Every row comes from one small tree of marks. The marks that hang from a mark follow it in brackets, in alphabetical order. Every link used is in the known rows. Which tree was each row made from?
Known rows
S[T[W[K P]]]: [-0.16 -0.07  0.21 -0.26 -0.02 -0.22 -0.10  0.33 -0.29  0.46  0.16  0.22
 -0.15 -0.05 -0.07 -0.10 -0.04  0.08 -0.02 -0.11  0.09 -0.32  0.03 -0.03
  0.22 -0.05]
A[V[D[P[W]]]]: [ 0.00  0.04 -0.23 -0.41  0.25 -0.15 -0.04 -0.20  0.28 -0.16 -0.02 -0.13
 -0.01  0.28 -0.12 -0.30 -0.25  0.31  0.27  0.25 -0.31 -0.08 -0.01 -0.02
  0.04  0.50]
U[W[K P T[S]]]: [-0.05  0.25  0.40  0.15 -0.16  0.21  0.30  0.04 -0.26  0.16 -0.12 -0.31
  0.08  0.13 -0.03  0.10  0.37 -0.09 -0.33 -0.17  0.74 -0.13 -0.38  0.45
  0.45 -0.32]
V[A D[P]]: [-0.17 -0.16 -0.11  0.07 -0.09 -0.15 -0.52 -0.36  0.19 -0.13  0.17 -0.16
  0.19  0.00  0.16  0.04 -0.19  0.01  0.13  0.65  0.13 -0.34  0.61 -0.24
 -0.05  0.28]
P[C W[K T]]: [-0.16  0.07  0.03  0.37  0.12  0.27  0.28  0.27 -0.16  0.01 -0.16  0.34
 -0.25 -0.51 -0.02  0.03  0.08 -0.30 -0.22 -0.55 -0.03  0.33 -0.25  0.05
 -0.37 -0.44]
V[A]: [ 0.05  0.07  0.14  0.18 -0.19  0.13 -0.27 -0.36 -0.18  0.29  0.33  0.12
 -0.02 -0.02  0.19 -0.03 -0.30 -0.36  0.04  0.24  0.08 -0.01  0.44 -0.24
  0.00 -0.09]
V[D[G]]: [-0.02 -0.04 -0.21  0.15 -0.14 -0.20 -0.18 -0.21  0.21 -0.05  0.16  0.04
 -0.11  0.27  0.01  0.11 -0.03  0.40  0.14  0.56 -0.30 -0.06  0.29  0.07
 -0.08  0.01]
A[V]: [ 0.09  0.22 -0.02 -0.35  0.17  0.04  0.12 -0.27 -0.01  0.10  0.11 -0.04
 -0.17  0.34 -0.16 -0.22 -0.28  0.07  0.31  0.04 -0.24  0.08 -0.09 -0.07
  0.13  0.23]
U[W]: [ 0.35  0.31  0.11 -0.04 -0.28  0.09  0.13 -0.34 -0.29  0.39  0.18 -0.01
  0.04  0.10  0.02 -0.02  0.02  0.04 -0.15  0.38  0.10  0.12 -0.10  0.51
  0.23 -0.34]
T[W[P]]: [ 0.05 -0.23  0.05 -0.12 -0.29 -0.14 -0.14  0.23 -0.17  0.17  0.28  0.28
  0.05 -0.17 -0.21 -0.18  0.08 -0.03  0.03 -0.06 -0.33  0.05  0.14  0.10
  0.44 -0.02]
S[T[W[P[C]]]]: [-0.15 -0.10  0.13 -0.28 -0.04 -0.27  0.05  0.21 -0.38  0.32  0.21  0.31
 -0.21 -0.20 -0.13  0.03 -0.10 -0.01  0.10 -0.08 -0.20 -0.09  0.00 -0.13
  0.25 -0.10]
V[A D]: [-0.28 -0.04 -0.08  0.21 -0.19 -0.08 -0.43 -0.31  0.04  0.07  0.36  0.03
 -0.01 -0.04  0.00 -0.10 -0.17 -0.03  0.17  0.58  0.06 -0.17  0.70 -0.25
 -0.07  0.08]
P[C W[K T[S]]]: [-0.05 -0.08  0.01  0.29  0.18  0.29  0.33  0.22 -0.23 -0.09 -0.17  0.21
 -0.16 -0.51 -0.12 -0.11  0.12 -0.31 -0.13 -0.60 -0.05  0.34 -0.32 -0.06
 -0.29 -0.38]
V[A D[G P]]: [-0.10 -0.21 -0.08  0.21 -0.13 -0.07 -0.47 -0.46  0.36 -0.22  0.09 -0.14
  0.22  0.19  0.35  0.17 -0.21  0.22 -0.01  0.67 -0.08 -0.26  0.48 -0.23
 -0.07  0.23]
W[K T[S]]: [-0.07  0.12  0.17  0.02  0.14  0.37  0.07  0.20 -0.30 -0.10 -0.11 -0.38
 -0.01  0.12 -0.23  0.05  0.25 -0.35  0.09 -0.41  0.70 -0.24 -0.08 -0.12
  0.06 -0.11]
D[V]: [ 0.46  0.37 -0.27 -0.28 -0.18 -0.05  0.21  0.02 -0.11  0.24  0.11 -0.10
  0.06  0.01 -0.10  0.10 -0.03  0.03  0.09  0.23  0.05  0.16 -0.03  0.16
 -0.31  0.07]
U[W[K P[C] T]]: [-0.27  0.40  0.41  0.40 -0.19  0.16  0.35  0.04 -0.23  0.14 -0.18 -0.08
 -0.08 -0.09 -0.03  0.32  0.33 -0.12 -0.40 -0.20  0.63 -0.02 -0.41  0.50
  0.22 -0.52]
C[P[W[T[S]]]]: [ 0.01 -0.06 -0.16 -0.30  0.27 -0.13 -0.26  0.25  0.03 -0.02 -0.04  0.06
  0.13  0.11 -0.18 -0.26  0.17 -0.11  0.25 -0.10 -0.12  0.16  0.24 -0.07
 -0.08  0.04]
C[P[W[K T[S]]]]: [-0.07 -0.04 -0.10 -0.19  0.35 -0.03 -0.33  0.35  0.10  0.03 -0.12  0.05
  0.12  0.09 -0.20 -0.34  0.23 -0.06  0.13 -0.22  0.10  0.02  0.24  0.02
 -0.19  0.01]
T[S W]: [ 0.49 -0.46 -0.18 -0.46 -0.10  0.13 -0.09  0.00 -0.45 -0.03  0.38 -0.03
  0.28 -0.15 -0.49 -0.60  0.06 -0.11  0.35 -0.08 -0.48  0.14  0.14 -0.17
  0.47  0.08]
A[V[D[G P[W]]]]: [ 0.05  0.00 -0.21 -0.30  0.21 -0.11 -0.02 -0.29  0.41 -0.22 -0.08 -0.11
  0.02  0.43  0.05 -0.20 -0.25  0.48  0.19  0.29 -0.46 -0.03 -0.09 -0.03
  0.02  0.45]
D[G]: [ 0.32  0.02  0.03  0.16 -0.19  0.05  0.00 -0.32  0.10  0.13  0.12  0.14
 -0.10  0.36  0.29  0.24 -0.12  0.20 -0.05  0.24 -0.35  0.13 -0.05  0.09
  0.00 -0.19]
C[P[W[K T]]]: [-0.14  0.07 -0.08 -0.12  0.28 -0.09 -0.38  0.36  0.15  0.11 -0.13  0.16
  0.08  0.13 -0.15 -0.26  0.21 -0.05  0.07 -0.15  0.10  0.00  0.27  0.08
 -0.27 -0.02]
S[T]: [ 0.05  0.13  0.12 -0.30  0.01 -0.21  0.03 -0.05 -0.34  0.46  0.22  0.13
 -0.29  0.13  0.08  0.12 -0.21 -0.03  0.17  0.18  0.10 -0.20  0.05 -0.10
  0.06 -0.10]
T[S W[K P]]: [ 0.15 -0.47  0.09 -0.16 -0.05  0.05 -0.12  0.28 -0.22  0.05  0.15 -0.07
  0.24 -0.15 -0.43 -0.55  0.25  0.01  0.02 -0.38 -0.09 -0.08  0.01  0.01
  0.47  0.11]
A[V[D]]: [-0.13  0.17 -0.19 -0.33  0.18 -0.13  0.01 -0.22  0.13 -0.06  0.12 -0.09
 -0.16  0.34 -0.29 -0.27 -0.24  0.26  0.38  0.29 -0.28 -0.05  0.08 -0.06
  0.07  0.35]

Which tree is each row?
[ 0.02 -0.01  0.01  0.41  0.09  0.12  0.15  0.09 -0.04  0.24 -0.05  0.51
 -0.27 -0.52  0.00 -0.19 -0.02 -0.09 -0.27 -0.36 -0.29  0.35 -0.17  0.20
 -0.49 -0.38] => P[C W[K]]
[-0.68  0.19  0.45  0.57  0.01  0.07  0.29  0.43 -0.11 -0.10 -0.28 -0.04
 -0.32 -0.20 -0.08  0.55  0.33 -0.37 -0.20 -0.62  0.69 -0.14 -0.30  0.05
 -0.01 -0.33] => W[K P[C] T]
[ 0.03 -0.49  0.09 -0.04 -0.02  0.07 -0.01  0.26 -0.27 -0.05  0.12  0.02
  0.16 -0.38 -0.52 -0.46  0.23 -0.07  0.03 -0.48 -0.18  0.06 -0.08 -0.05
  0.35 -0.03] => T[S W[K P[C]]]
[-0.37  0.03  0.44  0.21  0.06  0.09  0.20  0.43 -0.10 -0.10 -0.23 -0.36
 -0.10  0.10 -0.10  0.23  0.37 -0.31 -0.10 -0.56  0.84 -0.30 -0.26 -0.02
  0.28 -0.04] => W[K P T[S]]
[-0.24 -0.08  0.18 -0.15  0.00 -0.20 -0.02  0.31 -0.32  0.38  0.12  0.28
 -0.19 -0.19 -0.15 -0.04 -0.05  0.02 -0.01 -0.21  0.02 -0.22 -0.01 -0.04
  0.15 -0.14] => S[T[W[K P[C]]]]
[ 0.07  0.10  0.06  0.09  0.01  0.25  0.04  0.31 -0.02  0.23 -0.07  0.18
 -0.10 -0.07  0.15 -0.15  0.09 -0.17 -0.24 -0.35  0.23  0.02 -0.07  0.16
 -0.15 -0.16] => P[W[K T]]
[-0.19 -0.23 -0.10  0.34 -0.08 -0.05 -0.36 -0.50  0.29 -0.32  0.05 -0.06
  0.15 -0.01  0.28  0.24 -0.23  0.17  0.01  0.57 -0.21 -0.12  0.42 -0.30
 -0.18  0.09] => V[A D[G P[C]]]
[ 0.71 -0.01 -0.24 -0.15 -0.13  0.09  0.04 -0.23  0.47 -0.08 -0.20 -0.14
  0.50  0.12  0.73  0.20 -0.23  0.33 -0.41  0.26 -0.24  0.13 -0.20  0.02
 -0.36  0.28] => D[G P[W] V[A]]
[-0.02 -0.28 -0.13  0.21 -0.11 -0.06 -0.44 -0.38  0.43 -0.16  0.06  0.00
  0.24  0.09  0.48  0.00 -0.22  0.28 -0.14  0.59 -0.20 -0.16  0.43 -0.18
 -0.10  0.21] => V[A D[G P[W]]]
[-0.49  0.16  0.30  0.32 -0.12 -0.11  0.41  0.26 -0.25 -0.23 -0.13  0.03
 -0.35 -0.23 -0.05  0.69  0.20 -0.47  0.03 -0.39  0.26  0.15 -0.27 -0.11
  0.19 -0.32] => W[P[C] T]
[ 0.58  0.10 -0.19 -0.13 -0.16  0.08  0.00 -0.37  0.35 -0.19 -0.15 -0.35
  0.48  0.23  0.57  0.42 -0.21  0.26 -0.21  0.37 -0.05 -0.02 -0.14 -0.07
 -0.28  0.28] => D[G P V[A]]
[-0.05  0.11 -0.20 -0.43  0.23 -0.17 -0.04 -0.27  0.24 -0.20  0.00 -0.23
 -0.03  0.34 -0.20 -0.18 -0.23  0.30  0.37  0.32 -0.21 -0.15  0.02 -0.06
  0.06  0.50] => A[V[D[P]]]
[-0.06  0.04 -0.15 -0.23  0.22 -0.15 -0.31  0.28  0.08  0.03 -0.05  0.16
  0.07  0.10 -0.12 -0.16  0.15 -0.08  0.18 -0.03 -0.10  0.16  0.29  0.00
 -0.15  0.00] => C[P[W[T]]]
[-0.08  0.12 -0.16 -0.21  0.14 -0.04  0.01 -0.33  0.25 -0.13  0.07 -0.08
 -0.14  0.45 -0.15 -0.16 -0.24  0.43  0.32  0.29 -0.42  0.01 -0.01 -0.07
  0.06  0.31] => A[V[D[G]]]
[-0.50  0.22  0.46  0.37 -0.05  0.05  0.13  0.48  0.00  0.06 -0.23 -0.14
 -0.22  0.10  0.03  0.43  0.34 -0.31 -0.23 -0.49  0.85 -0.35 -0.20  0.11
  0.13 -0.13] => W[K P T]
[ 0.45  0.05 -0.29 -0.15 -0.03  0.01  0.16 -0.11  0.12 -0.11 -0.17 -0.05
  0.34 -0.46  0.30  0.13 -0.22 -0.07 -0.21  0.08 -0.08  0.26 -0.13 -0.06
 -0.52  0.18] => D[P[C W] V[A]]
[ 0.01  0.06 -0.18 -0.31  0.21 -0.12 -0.04 -0.35  0.35 -0.27 -0.06 -0.20
  0.01  0.49 -0.06 -0.09 -0.25  0.47  0.28  0.35 -0.35 -0.11 -0.07 -0.06
  0.07  0.43] => A[V[D[G P]]]
[-0.51 -0.01  0.41  0.42  0.11  0.11  0.37  0.37 -0.18 -0.23 -0.29 -0.23
 -0.19 -0.20 -0.20  0.35  0.37 -0.40 -0.09 -0.73  0.67 -0.09 -0.37 -0.10
  0.12 -0.25] => W[K P[C] T[S]]
[ 0.66  0.14 -0.31 -0.39  0.04 -0.07  0.09  0.15  0.29  0.09 -0.25 -0.21
  0.37 -0.08  0.27 -0.02 -0.04  0.22 -0.29  0.09  0.19 -0.08 -0.24  0.33
 -0.47  0.36] => D[P[W[K]] V]
[-0.18 -0.22  0.12  0.18 -0.14 -0.03 -0.15  0.36 -0.15  0.12  0.10  0.33
 -0.01 -0.37 -0.35 -0.19  0.16 -0.03 -0.15 -0.36 -0.16  0.00  0.04  0.14
  0.16 -0.15] => T[W[K P[C]]]
[ 0.31 -0.08 -0.07 -0.15 -0.01  0.14  0.20  0.15 -0.19  0.06  0.04  0.07
 -0.05 -0.08  0.09 -0.17  0.03 -0.24  0.03 -0.25 -0.11  0.26 -0.11 -0.04
  0.10 -0.09] => P[W[T[S]]]
[-0.18 -0.25 -0.18  0.19 -0.03 -0.11 -0.36 -0.30  0.19 -0.19  0.10  0.06
  0.13 -0.30  0.17 -0.05 -0.22 -0.01  0.00  0.44 -0.11 -0.08  0.48 -0.23
 -0.22  0.15] => V[A D[P[C W]]]
[-0.16  0.41  0.44  0.27 -0.21  0.15  0.22  0.07 -0.19  0.24 -0.14 -0.18
  0.00  0.12  0.05  0.23  0.32 -0.09 -0.40 -0.09  0.75 -0.16 -0.34  0.54
  0.35 -0.37] => U[W[K P T]]
[-0.01  0.02 -0.06  0.23  0.02  0.15  0.38  0.13 -0.26 -0.09 -0.03  0.39
 -0.28 -0.51  0.01  0.12  0.00 -0.35 -0.04 -0.37 -0.30  0.52 -0.21 -0.07
 -0.23 -0.40] => P[C W[T]]
[-0.08  0.05 -0.19 -0.21  0.24 -0.12  0.04 -0.38  0.30 -0.35 -0.11 -0.16
 -0.04  0.35 -0.11 -0.04 -0.25  0.41  0.29  0.28 -0.44 -0.01 -0.11 -0.12
 -0.01  0.36] => A[V[D[G P[C]]]]
[ 0.18 -0.05  0.04  0.00  0.09  0.29  0.10  0.27 -0.10  0.15 -0.06  0.04
 -0.03 -0.08  0.07 -0.30  0.14 -0.19 -0.15 -0.42  0.20  0.05 -0.14  0.06
 -0.05 -0.09] => P[W[K T[S]]]
[ 0.08 -0.12 -0.08  0.12  0.09  0.20  0.43  0.10 -0.32 -0.18 -0.04  0.25
 -0.20 -0.52 -0.09  0.00  0.04 -0.37  0.02 -0.44 -0.34  0.55 -0.28 -0.17
 -0.11 -0.36] => P[C W[T[S]]]
[-0.01 -0.17 -0.24  0.13 -0.02 -0.27 -0.13 -0.30  0.30 -0.35 -0.06 -0.06
  0.04  0.09  0.06  0.31 -0.07  0.38  0.10  0.54 -0.35 -0.07  0.10  0.02
 -0.19  0.08] => V[D[G P[C]]]
[-0.20 -0.11 -0.08  0.37 -0.23 -0.01 -0.40 -0.41  0.21 -0.01  0.28  0.05
  0.03  0.17  0.22  0.05 -0.19  0.18  0.05  0.60 -0.16 -0.10  0.57 -0.25
 -0.09  0.02] => V[A D[G]]
[ 0.84  0.05 -0.37 -0.29 -0.08 -0.04  0.19 -0.09  0.47 -0.11 -0.30 -0.15
  0.41  0.17  0.59  0.22 -0.11  0.49 -0.34  0.22 -0.34  0.15 -0.40  0.27
 -0.37  0.27] => D[G P[W] V]
[-0.18 -0.04  0.29 -0.01 -0.09 -0.07  0.34  0.22 -0.25 -0.21 -0.05 -0.31
 -0.11  0.08 -0.04  0.38  0.26 -0.39  0.14 -0.34  0.40 -0.01 -0.21 -0.17
  0.51 -0.05] => W[P T[S]]
